Every row comes from one small tree of marks. Brackets hold a mark, then the marks that hang from it, in the order of their numbers. Every link used is in the known rows. Which tree was each row made from?
Known rows:
[Z_408 [Z_144 Z_79]]: [-0.21  0.19  0.03  0.06  0.08  0.12  0.04  0.05 -0.02 -0.05 -0.15 -0.08
  0.18  0.11 -0.12 -0.14 -0.28 -0.09  0.02]
[Z_295 [Z_674 [Z_408 Z_144] Z_914] Z_842]: [-0.36  0.21  0.35  0.00 -0.07  0.11 -0.01  0.04  0.24  0.50 -0.35  0.08
  0.36  0.06  0.36 -0.10 -0.13 -0.07 -0.06]
[Z_674 [Z_408 [Z_144 Z_79]]]: [-0.19  0.20  0.16  0.02  0.00  0.10  0.04  0.06  0.15  0.10 -0.17  0.14
  0.19  0.16 -0.04 -0.05 -0.21 -0.08 -0.02]
[Z_408 [Z_144 Z_79] [Z_674 [Z_295 Z_842] Z_914]]: [-0.51  0.34 -0.03 -0.01 -0.03  0.52  0.02  0.07  0.24  0.01 -0.17 -0.22
  0.34 -0.02  0.11 -0.10  0.07 -0.05  0.01]
[Z_389 [Z_408 Z_144]]: [-0.23  0.21  0.24  0.05  0.03  0.21  0.10  0.07  0.10  0.25 -0.15  0.43
  0.27  0.12  0.10  0.13 -0.45 -0.07  0.03]
[Z_842 [Z_295 Z_674]]: [-0.16  0.00  0.27  0.08  0.10 -0.03 -0.14  0.03 -0.01  0.08 -0.14 -0.10
  0.05  0.07  0.17 -0.41 -0.11 -0.09 -0.01]
[Z_408 Z_144 [Z_674 Z_914]]: [-0.28  0.26  0.05  0.03  0.02  0.33  0.22 -0.03  0.10  0.03 -0.16  0.12
  0.32  0.05  0.18  0.09 -0.02 -0.02  0.04]
[Z_295 [Z_674 Z_914] Z_842]: [-0.23  0.07  0.21  0.02  0.05  0.11 -0.04  0.02  0.05  0.45 -0.27 -0.18
  0.26  0.01  0.28 -0.07 -0.14 -0.14 -0.04]
[Z_674 Z_295]: [-0.17  0.10  0.07  0.01  0.05  0.28  0.00  0.01  0.03  0.04 -0.03  0.22
  0.07  0.02 -0.05 -0.02 -0.07 -0.14  0.01]
[Z_408 Z_144 [Z_674 Z_295]]: [-0.34  0.30  0.03  0.04  0.03  0.30  0.15  0.01  0.16 -0.06 -0.17  0.01
  0.16  0.02  0.07 -0.14  0.10 -0.03  0.07]
[Z_389 [Z_408 Z_144 Z_674]]: [-0.24  0.30  0.19  0.05  0.06  0.20  0.21  0.06  0.20  0.25 -0.23  0.19
  0.28  0.13  0.21  0.14 -0.24 -0.01  0.07]
[Z_842 [Z_295 [Z_674 Z_408 Z_914]]]: [-0.21  0.02  0.40  0.01 -0.02  0.21 -0.16  0.04  0.19  0.21 -0.04  0.36
  0.19  0.10  0.33 -0.16 -0.02 -0.11 -0.09]
[Z_389 Z_144]: [-0.20  0.13  0.22  0.02  0.07 -0.11  0.12  0.00  0.03  0.12 -0.05  0.43
  0.06  0.06  0.03  0.12 -0.31 -0.16  0.05]
[Z_842 [Z_295 [Z_674 [Z_408 [Z_144 Z_79]] Z_914]]]: [-0.35  0.15  0.33  0.02 -0.03  0.29 -0.22  0.11  0.23  0.03 -0.06  0.16
  0.27  0.12  0.23 -0.35 -0.06 -0.09 -0.07]
[Z_674 Z_295 Z_408 Z_914]: [-0.23  0.13  0.19 -0.07 -0.07  0.53 -0.01  0.02  0.24  0.17  0.08  0.68
  0.20  0.05  0.11  0.23  0.02 -0.15 -0.06]
[Z_674 [Z_295 Z_842] Z_408 Z_914]: [-0.34  0.16  0.22 -0.09 -0.12  0.43 -0.03  0.03  0.27  0.33 -0.09  0.46
  0.26  0.01  0.18  0.19 -0.03 -0.11 -0.09]
[Z_295 Z_842]: [-0.19  0.09  0.12  0.03  0.04 -0.05  0.08  0.00 -0.02  0.29 -0.30 -0.12
  0.16  0.04  0.05  0.00 -0.28 -0.07 -0.02]
[Z_842 [Z_295 [Z_674 [Z_408 Z_144] Z_914]]]: [-0.34  0.14  0.40  0.02 -0.07  0.22 -0.13  0.05  0.22  0.11 -0.10  0.38
  0.28  0.09  0.34 -0.28 -0.07 -0.05 -0.06]
[Z_79 Z_144]: [ 0.02  0.07  0.19  0.08  0.14  0.00  0.15  0.00 -0.13  0.31 -0.11  0.21
  0.06  0.15  0.00  0.14 -0.31 -0.20  0.08]

Which tree is each row?
[-0.30  0.26  0.21 -0.01  0.07  0.34  0.09  0.12  0.31  0.25  0.09  0.52
  0.29  0.11  0.23  0.42 -0.26 -0.17  0.06] => [Z_389 [Z_144 Z_79] [Z_408 [Z_674 Z_914]]]
[-0.39  0.30  0.03  0.00 -0.01  0.55  0.13  0.00  0.19 -0.07 -0.06  0.24
  0.29  0.00  0.15  0.01  0.13 -0.05  0.04] => [Z_408 Z_144 [Z_674 Z_295 Z_914]]
[-0.17  0.09  0.34  0.02  0.03 -0.15 -0.02  0.03  0.18  0.59 -0.40 -0.18
  0.15  0.10  0.26 -0.15 -0.11 -0.11 -0.06] => [Z_295 [Z_674 Z_408] Z_842]
[-0.22  0.09  0.33 -0.02 -0.02  0.10 -0.04  0.02  0.22  0.59 -0.28  0.04
  0.27  0.07  0.36  0.01 -0.09 -0.13 -0.08] => [Z_295 [Z_674 Z_408 Z_914] Z_842]
[-0.41  0.34  0.16 -0.01 -0.03  0.69  0.10  0.08  0.32  0.15  0.00  0.55
  0.37  0.03  0.27  0.23 -0.06 -0.06  0.04] => [Z_389 [Z_408 Z_144 [Z_674 Z_295 Z_914]]]
[-0.35  0.30  0.20  0.00  0.08  0.32  0.02  0.15  0.37  0.17  0.09  0.38
  0.13  0.07  0.12  0.19 -0.14 -0.19  0.09] => [Z_389 [Z_144 Z_79] [Z_408 [Z_674 Z_295]]]
[-0.41  0.30  0.19 -0.04  0.03  0.57  0.00  0.14  0.40  0.16  0.20  0.62
  0.26  0.05  0.21  0.35 -0.11 -0.20  0.06] => [Z_389 [Z_144 Z_79] [Z_408 [Z_674 Z_295 Z_914]]]
[-0.38  0.22  0.04 -0.03 -0.02  0.45  0.08  0.00  0.21  0.19 -0.15 -0.03
  0.26 -0.04  0.20  0.09  0.11 -0.07 -0.01] => [Z_408 [Z_674 [Z_295 Z_842] Z_914]]
[-0.36  0.35  0.09  0.03  0.06  0.49  0.02  0.14  0.30  0.07 -0.07  0.09
  0.24  0.10  0.08  0.01 -0.10 -0.07  0.06] => [Z_389 [Z_408 [Z_144 Z_79] [Z_674 Z_295]]]
[-0.25  0.19  0.01 -0.01  0.04  0.54  0.10 -0.01  0.17  0.04  0.01  0.22
  0.20  0.00  0.14  0.14  0.17 -0.10  0.02] => [Z_408 [Z_674 Z_295 Z_914]]
[-0.36  0.22  0.26  0.00 -0.03  0.17 -0.10  0.10  0.25  0.41 -0.30 -0.14
  0.36  0.10  0.26 -0.17 -0.13 -0.10 -0.07] => [Z_295 [Z_674 [Z_408 [Z_144 Z_79]] Z_914] Z_842]
[-0.53  0.37  0.18 -0.03 -0.08  0.60  0.08  0.10  0.35  0.31 -0.17  0.30
  0.44  0.00  0.33  0.19 -0.13 -0.03  0.01] => [Z_389 [Z_408 Z_144 [Z_674 [Z_295 Z_842] Z_914]]]
[-0.42  0.28  0.16 -0.03 -0.09  0.26 -0.08  0.10  0.27  0.16 -0.22  0.02
  0.22  0.07  0.00 -0.17 -0.12 -0.08 -0.05] => [Z_674 [Z_295 Z_842] [Z_408 [Z_144 Z_79]]]
[-0.31  0.30  0.11  0.02  0.05  0.51  0.10  0.11  0.25  0.15 -0.06  0.22
  0.40  0.13  0.19  0.24 -0.21 -0.07  0.03] => [Z_389 [Z_408 [Z_144 Z_79] [Z_674 Z_914]]]
[-0.23  0.18  0.24  0.01  0.01  0.27 -0.08  0.08  0.22  0.24 -0.13  0.10
  0.30  0.14  0.19 -0.13 -0.07 -0.14 -0.04] => [Z_295 [Z_674 [Z_408 [Z_144 Z_79]] Z_914]]
[-0.46  0.33  0.05  0.02 -0.02  0.21  0.13  0.02  0.19  0.10 -0.34 -0.23
  0.22 -0.02  0.14 -0.19  0.04  0.00  0.04] => [Z_408 Z_144 [Z_674 [Z_295 Z_842]]]
